What can hang from each mark
vobotor: nediv nire vizod
veraf: gemet
nediv: vobotor
vofe: gemet kini vobotor
vizod: kini vobotor
kini: bave vizod vofe
nire: koru
bave: kini
gemet: veraf

Every row comes from one small tree of marks. The marks that hang from a mark follow it in brackets, in alphabetical order. Every link used is in the known rows. Which tree was each row made from?
Known rows
bave[kini[vizod vofe[vobotor[nediv]]]]: [ 0.23 -2.37 -0.68 -4.50 -1.17 -0.88  0.92 -0.81 -0.05 -0.24 -0.71  0.73
 -2.50 -1.22  0.66 -0.69 -0.50 -1.39 -0.42  0.87  0.20  2.42 -0.91 -0.57
 -1.26 -2.04  1.55 -1.00  0.12]
kini[bave vizod[vobotor[nediv]] vofe]: [-1.95 -1.65 -0.53 -0.52  1.03  1.42  2.03 -1.07  0.10 -1.46 -3.35  0.15
 -3.33 -3.60  0.61 -1.60 -1.25 -1.47  0.15  1.12 -0.39  1.79 -3.67 -1.52
 -0.63 -3.11 -1.53 -0.58 -3.37]
vofe[gemet[veraf] kini vobotor[vizod]]: [ 4.99  3.65  0.08  2.06  0.34 -1.45  1.72  0.02  1.53  2.67  4.86 -1.45
  3.29  4.73 -3.42  1.01  0.82  1.87 -2.89  0.99  0.94 -1.13 -0.17  2.95
 -1.21  1.24  4.53  2.76  5.66]
vobotor[vizod[kini[bave]]]: [ 0.48 -0.37 -0.48  1.54 -0.26  1.30 -1.31 -0.29 -1.27  0.83 -2.49 -0.76
 -0.04  0.94 -0.74 -0.89 -2.07 -2.77  0.28  1.23 -0.78  1.00  2.83 -1.33
 -0.50  0.35 -1.60  0.25  0.19]
kini[vizod[vobotor[nire]]]: [-2.57 -1.95  0.11 -1.32  1.60  0.80  0.58  1.42  0.44 -1.41 -2.29 -0.20
 -0.91 -0.27 -0.75  0.54 -0.25 -1.36  2.99 -1.09  0.86 -2.18 -0.20  0.18
 -0.26 -0.73  0.13 -2.10 -2.81]
vobotor[nediv nire[koru] vizod[kini[vofe[gemet]]]]: [-1.72  0.71  2.33  2.29  0.86  1.27 -2.22  1.85  1.80  0.60 -0.99  0.10
  0.41 -3.23  1.72 -2.84  3.41  0.68 -1.54  0.98 -1.82 -0.62  3.49 -3.62
  1.15 -0.20 -1.46 -1.58 -0.14]
nediv[vobotor[nire]]: [-1.18 -0.83 -1.16 -1.87 -1.10  0.27 -2.66  0.62 -1.79 -0.59  1.84 -1.22
  1.48 -0.48  1.76  2.09  0.51 -0.21  2.12 -2.49  1.97 -2.83  0.60  1.14
  2.02  2.11 -1.62  0.79 -2.09]
vofe[vobotor]: [-0.07  0.58 -0.80 -2.31 -1.72 -0.59 -1.61  1.46 -2.23 -1.35  2.38  2.03
  0.75  2.56 -1.19  1.27 -0.13 -0.66  1.39 -2.34  1.61  0.37 -0.17  4.09
  0.89  1.04  1.25  0.31  1.64]
vofe[kini vobotor]: [ 2.34  1.62 -1.67 -1.78 -2.29 -2.08  0.51  0.09 -1.39 -0.11  3.63  1.34
  1.57  3.36 -2.72  1.87 -0.66  1.97  0.99 -1.70  2.12 -0.56  0.23  2.17
  0.48  0.29  3.44  1.39  1.87]
veraf[gemet]: [-0.99 -1.37  1.76 -2.70 -1.95 -1.06 -2.21  0.19 -2.78 -0.14 -0.04  3.32
 -0.89  1.42 -1.38  2.39  0.85 -5.04  0.14 -2.31 -0.25  0.52  1.53  4.33
  0.52  2.39  0.63  0.42 -0.48]
nediv[vobotor[nire vizod[kini]]]: [-1.20 -0.41 -0.55  0.63 -0.48  1.21 -2.59  0.20 -1.31  1.42  0.30 -2.73
  1.91 -0.13  1.23  0.75  0.86  0.29  0.96 -1.21  0.78 -2.59  2.50 -1.67
  1.04  1.70 -2.87 -0.23 -0.98]
vizod[kini[bave] vobotor[nediv nire[koru]]]: [-3.56 -1.08  1.14  3.01  1.59  0.75 -0.16  2.18  0.45 -0.16 -2.70  0.99
 -1.16 -1.69  1.22 -2.12 -0.81  1.90  2.63 -0.08 -0.21 -1.19  1.08 -2.87
 -0.19 -1.38 -3.76 -4.20 -3.22]
kini[vofe]: [ 0.18 -0.95 -0.17 -2.97 -1.77  1.12 -1.11 -0.05 -1.88 -1.25 -0.67  1.24
  1.28 -0.54  1.23  0.42  0.11 -1.35  2.37 -0.73  0.26  1.38 -0.33  2.56
  0.75  0.96  0.97  1.51 -0.55]
vizod[vobotor]: [-1.88 -1.45  1.23 -1.53 -0.42  0.93 -0.55  1.67 -2.19 -0.59 -1.10  1.56
  1.75  2.93 -0.72  1.84 -0.40 -0.71  4.49 -1.48  1.28 -1.27 -0.23  3.94
  0.31  1.43 -0.71 -0.17 -0.57]
bave[kini]: [ 1.05 -3.24 -0.81 -4.27 -2.08 -1.14 -1.09 -0.03 -2.06 -0.29 -1.01  0.90
 -0.55  1.87  0.42  1.27 -2.34 -3.08  2.12  0.48  0.45  0.97  1.92  1.99
 -0.96  0.98  1.13  0.14 -0.06]
kini[bave vizod]: [ 0.17 -1.57 -2.62 -1.71  0.69 -0.13  0.63 -1.02 -0.15 -1.88 -1.93 -0.15
 -3.22 -1.51 -1.10  0.11 -3.57 -5.01 -0.03  1.16  0.50  0.92 -0.31 -0.41
 -0.89 -1.38  0.82 -0.17 -2.82]
vofe[gemet[veraf] kini[bave]]: [ 5.43  1.32 -1.10  1.80  0.61 -1.92  2.83 -1.35  1.66  1.56  2.21 -1.62
  0.95  2.55 -1.72  0.97 -3.07 -0.03 -1.43  1.99  0.04 -0.34 -0.58  1.62
 -1.71  0.83  4.24  2.79  1.37]
kini[vizod[vobotor[nire]] vofe]: [-2.66 -1.82  0.32 -1.45  1.54  2.08  1.37  0.31  0.39 -1.69 -2.73 -0.13
 -0.31 -2.30  0.84 -0.20  1.13  0.18  2.60 -0.63  0.47 -0.41 -1.80 -0.23
 -0.60 -1.39  0.13 -1.50 -3.30]
vizod[kini[bave] vobotor[nediv nire]]: [-3.17 -1.68  1.72  3.83  0.71  0.45  1.12  1.68  0.40 -0.38 -4.15 -0.22
 -1.77 -0.85  2.05 -2.04 -1.53  2.55  2.98 -1.36 -1.26 -0.56  0.61 -3.27
  0.49 -1.24 -4.71 -3.51 -2.63]
bave[kini[vizod[vobotor[nediv nire]] vofe[gemet]]]: [-0.74 -3.06  1.13 -1.99  1.08 -0.46  1.92 -0.78  1.62 -0.16 -3.18 -0.21
 -1.69 -1.04  1.63 -0.05  0.18  0.12  0.44  1.37 -1.38  0.76 -0.71 -1.33
 -1.50 -1.08  0.55 -1.49 -0.90]
nediv[vobotor[nire vizod[kini[vofe[gemet]]]]]: [-0.19  0.39  0.41  1.29  0.21  1.37 -1.73 -1.15 -0.44  1.61  0.43 -2.61
  2.81 -0.45  1.97  0.95  1.66  1.68  0.05 -0.27 -0.39 -1.75  1.62 -1.54
  0.77  2.06 -2.41  0.54  0.01]
kini[vofe[gemet vobotor]]: [ 1.32  1.37  0.72 -1.64 -0.90  0.07 -0.14 -0.93 -0.86 -1.14  1.64  1.97
  1.98  1.18  0.15  1.52  1.26  1.11  0.22 -0.55 -0.41  1.68 -1.92  3.92
  0.29  1.62  1.95  1.68  2.73]

Write each row's tree
[ 1.46 -0.57 -1.41 -0.94  1.57  0.45  1.93 -3.15  1.19 -1.46 -2.33 -0.21
 -2.23 -2.62  0.14  0.21 -1.77 -2.66 -1.59  2.59 -1.66  2.39 -2.20 -0.66
 -1.75 -1.03  1.78  1.13 -1.55]
kini[bave vizod vofe[gemet]]
[-1.35  0.35 -0.95 -0.21  0.55  1.45 -3.55  0.61 -1.37  1.63  1.65 -1.60
  2.86 -0.84  0.50  0.91  1.60 -0.35  0.72  0.09  1.54 -3.14  2.84 -1.31
  0.22  1.37 -1.97 -0.88 -1.58]
nediv[vobotor[nire[koru] vizod[kini]]]
[ 0.93  2.36  1.68  2.73 -0.20 -1.40 -0.62 -0.18  1.17  1.24  0.56  0.67
 -0.40  2.10 -0.89 -0.58  0.15  0.65 -3.05  0.38 -1.90  1.37  0.87 -0.35
  0.69  0.43 -1.22  0.07  4.39]
vofe[gemet vobotor[nediv vizod[kini[bave]]]]
[ 1.99  2.71  1.98  4.08  0.78 -1.04  0.56  0.87  2.32  2.46  1.75 -1.03
  0.11  1.60 -0.92 -1.84 -0.08  0.67 -4.23  1.11 -0.75  0.92 -0.02  1.08
 -0.41  0.17 -0.01  0.24  5.22]
vofe[gemet[veraf] vobotor[nediv vizod[kini[bave]]]]
[ 0.21  0.66  0.97 -1.95  0.10 -0.92  1.15 -1.32  1.93 -0.55  0.43  1.28
 -1.20 -1.51 -0.21 -0.03  1.36  0.16 -1.92  0.25 -0.62  1.49 -2.08  0.74
  0.38 -1.00  1.85 -0.04  1.68]
kini[vizod vofe[gemet vobotor[nediv]]]
[-0.31  0.90 -0.89  0.65 -1.44  1.19 -0.57 -0.26 -1.49 -1.46  0.33  0.76
 -1.85 -1.98  0.80 -1.93  0.33 -0.70 -2.53 -0.32 -0.94  3.73 -2.59  0.02
  0.89 -1.25 -1.46  2.13  0.29]
kini[bave vofe[vobotor[nediv vizod]]]
[-2.86 -0.18  3.64  2.29  1.96  0.92  0.37  1.35  1.53  0.67 -2.39  1.34
  1.59 -1.41  2.08 -1.23  2.14  4.43  2.85  0.44 -1.36 -0.99  0.74 -1.64
 -0.07 -0.17 -2.31 -3.69 -1.02]
vizod[kini[vofe[gemet]] vobotor[nediv nire[koru]]]
[-3.42 -1.47  0.78 -1.69  1.77  0.38 -0.27  2.36  1.00 -1.16 -1.44  0.79
 -1.42 -1.87 -0.72 -0.36  1.15 -1.62  1.74 -0.46  1.26 -2.63  0.22 -0.60
  0.28 -1.58 -0.05 -3.06 -3.07]
kini[vizod[vobotor[nediv nire[koru]]]]
[-3.78 -1.42  2.26  0.46 -0.57  0.44 -0.65  3.32 -0.29 -1.63 -1.37  0.76
 -0.39  0.02  1.54 -0.38  1.19  1.04  3.27 -3.38  0.19 -1.91 -0.07  0.84
  2.31  0.32 -2.59 -1.17 -1.86]
vizod[vobotor[nediv nire]]
[-0.05  1.54 -1.62 -1.27 -0.22 -2.44  0.58  1.55  1.87 -0.49  3.73  0.90
 -1.47 -1.39 -2.18 -0.74  1.71  2.16 -1.33 -1.07  1.92 -2.44  0.52 -2.26
  0.89 -2.17  3.35 -1.68 -0.83]
vofe[kini[vizod] vobotor[nediv nire[koru]]]
[ 0.81 -2.76  1.55 -2.24  1.13 -0.36  2.62 -0.82  1.74  1.31 -2.14 -0.75
 -1.00 -0.27  0.84 -0.54 -0.68 -0.99 -0.07  2.78 -0.25  1.25 -1.60  0.30
 -2.38 -1.20  1.47 -0.97  0.44]
bave[kini[vizod[vobotor[nediv]] vofe[gemet[veraf]]]]
[-1.27 -1.80 -1.55 -0.66  1.67  0.85  1.45 -0.38 -0.46 -1.42 -2.91  0.01
 -2.58 -0.27 -1.43  0.41 -3.12 -3.30  1.48  0.91  0.75  0.12 -1.67 -0.11
 -1.58 -1.79 -0.53 -1.09 -3.15]
kini[bave vizod[vobotor]]
[ 0.14 -0.23 -1.26  0.24 -0.39  1.69 -1.88 -1.87 -2.32  2.09  0.06 -2.16
  1.76 -0.30  0.75  0.85 -0.58 -0.48  0.26  0.96  0.43  0.07  0.64 -1.11
  0.04  0.76 -3.11  1.21 -0.53]
nediv[vobotor[vizod[kini[bave vofe]]]]
[ 0.73 -0.92  0.54 -1.27 -1.05 -0.67 -0.22 -0.26  0.35 -0.27 -0.20  0.30
 -0.55  0.29  1.71 -0.42  1.63  0.58 -1.81  0.28 -1.49  2.13  0.16 -0.10
 -0.33  0.37  0.48  0.67  1.98]
bave[kini[vofe[gemet vobotor[nediv nire vizod]]]]
[ 0.85  1.83 -0.02  1.60 -0.45  0.65  0.00 -1.47  0.07 -1.03  0.58  0.81
 -1.33 -0.79  0.67 -1.01  0.73  0.06 -3.77  0.64 -2.04  3.53 -2.88  0.40
  0.68 -0.36 -0.74  2.71  2.04]
kini[bave vofe[gemet vobotor[nediv vizod]]]
[-1.78 -0.21 -0.04 -1.81 -0.16  0.11  0.65  0.61  1.25 -2.06 -0.20  0.50
 -2.21 -3.84  1.09 -1.58  1.81  0.46 -0.88 -1.58  0.27  0.72 -1.74 -1.02
  1.22 -2.03  1.04 -1.21 -1.21]
kini[vizod vofe[vobotor[nediv nire]]]
[ 1.17  0.80  0.65  1.87 -0.11 -0.44  1.12 -1.77  0.38  0.31 -1.41  1.00
 -0.64 -0.66  1.07 -1.25 -1.45  2.01 -0.45  0.70 -1.82  2.95 -0.30 -1.23
 -0.29 -0.46 -1.07 -0.91  1.52]
vizod[kini[bave vofe[gemet vobotor[nediv]]]]
[-0.06  0.47 -0.78  2.06  0.56  1.61 -1.39 -1.62 -0.48  1.15 -0.09 -2.84
  1.82 -1.08  2.07  0.48  0.55  1.10 -0.55  0.32 -0.64 -0.87  0.72 -2.48
  0.43  1.48 -2.99  0.80 -0.82]
nediv[vobotor[nire vizod[kini[bave vofe[gemet]]]]]
[ 5.22  2.90 -1.52  2.11  0.71 -2.54  2.95 -1.12  1.59  1.29  4.61 -1.03
  1.28  3.64 -2.53  0.96 -1.99  2.13 -2.50  1.01  0.90  0.04 -2.15  2.69
 -1.72  0.28  4.54  2.48  3.43]
vofe[gemet[veraf] kini[bave] vobotor]
[ 2.51  2.28 -3.19  0.96 -1.35 -0.73  0.54 -0.60 -1.46  0.23  2.89 -0.12
  0.10  2.91 -3.20  0.55 -0.88  0.55 -1.86 -0.30  0.94  0.65 -0.36 -0.29
 -0.48 -0.50  1.70  2.63  1.39]
vofe[kini[bave] vobotor[vizod]]
[ 1.27  0.24  0.29  2.08  0.42  1.65 -0.35 -1.51 -0.39  1.06 -2.77 -0.61
  0.78  0.43  0.15 -0.83 -0.85 -1.18 -0.70  2.15 -2.19  1.97  1.90 -1.25
 -1.11  0.47 -1.22  0.83  1.07]
vobotor[vizod[kini[bave vofe[gemet]]]]
[-2.41 -0.54  1.64  1.29 -1.71  0.39 -2.67  3.16  0.56 -1.41 -0.95 -0.79
 -1.30 -1.72  1.73 -2.22  2.36 -1.68 -1.10 -2.75 -1.07 -1.07  2.53 -1.79
  3.39  0.37 -2.13  0.78 -0.66]
vobotor[nediv nire vizod]
[ 4.01  2.75 -0.49 -0.49 -1.12 -2.81  1.16 -1.25  0.40  0.64  4.05  1.30
  2.51  4.86 -2.70  2.94 -0.06  2.77 -0.48 -0.69  0.43 -0.73  0.03  2.64
 -0.02  1.64  4.21  2.00  3.82]
vofe[gemet kini vobotor]
[-1.10  0.18 -1.94  0.61  0.99  1.55 -3.34 -0.03 -1.50  1.29  1.38 -1.99
  1.58 -1.64  0.57  0.39  0.56 -0.64  0.09  0.76  1.18 -2.45  2.32 -1.97
 -0.04  0.92 -2.56 -0.58 -2.31]
nediv[vobotor[nire[koru] vizod[kini[bave]]]]
[ 5.11  3.74 -1.34  3.47  1.05 -1.45  2.45 -1.10  1.60  2.27  4.29 -1.77
  1.57  3.81 -3.31  0.25 -0.89  1.52 -4.10  1.92  0.36  0.12 -1.40  1.72
 -1.83  0.39  3.74  3.27  4.31]
vofe[gemet[veraf] kini[bave] vobotor[vizod]]
[-2.24 -1.45  2.20  2.26  0.09  1.28  1.53 -0.31 -0.58  0.61 -4.21  0.78
 -0.83 -1.14  1.79 -2.17 -1.57  2.38  2.68  0.30 -1.08  1.73 -1.07 -1.99
 -0.14 -1.64 -4.33 -2.12 -1.52]
vizod[kini[bave vofe] vobotor[nediv]]
[-1.53 -0.34 -1.75 -2.56 -0.15  0.40 -3.62  1.07 -2.12 -0.28  3.33 -0.21
  2.15 -1.22  1.04  2.26  1.16 -0.85  2.01 -1.27  2.67 -3.61  0.98  1.65
  1.03  1.99 -0.38  0.01 -2.68]
nediv[vobotor[nire[koru]]]
[ 1.88  2.27 -0.05  0.68  0.05 -3.77  2.51 -0.34  3.82 -0.27  2.72 -0.16
 -1.25  0.58 -1.57  0.48  1.15  3.46 -2.46 -1.33 -0.50 -1.97 -0.02 -2.01
  1.35 -0.64  3.30 -0.11  1.66]
vofe[gemet kini[vizod] vobotor[nediv nire]]
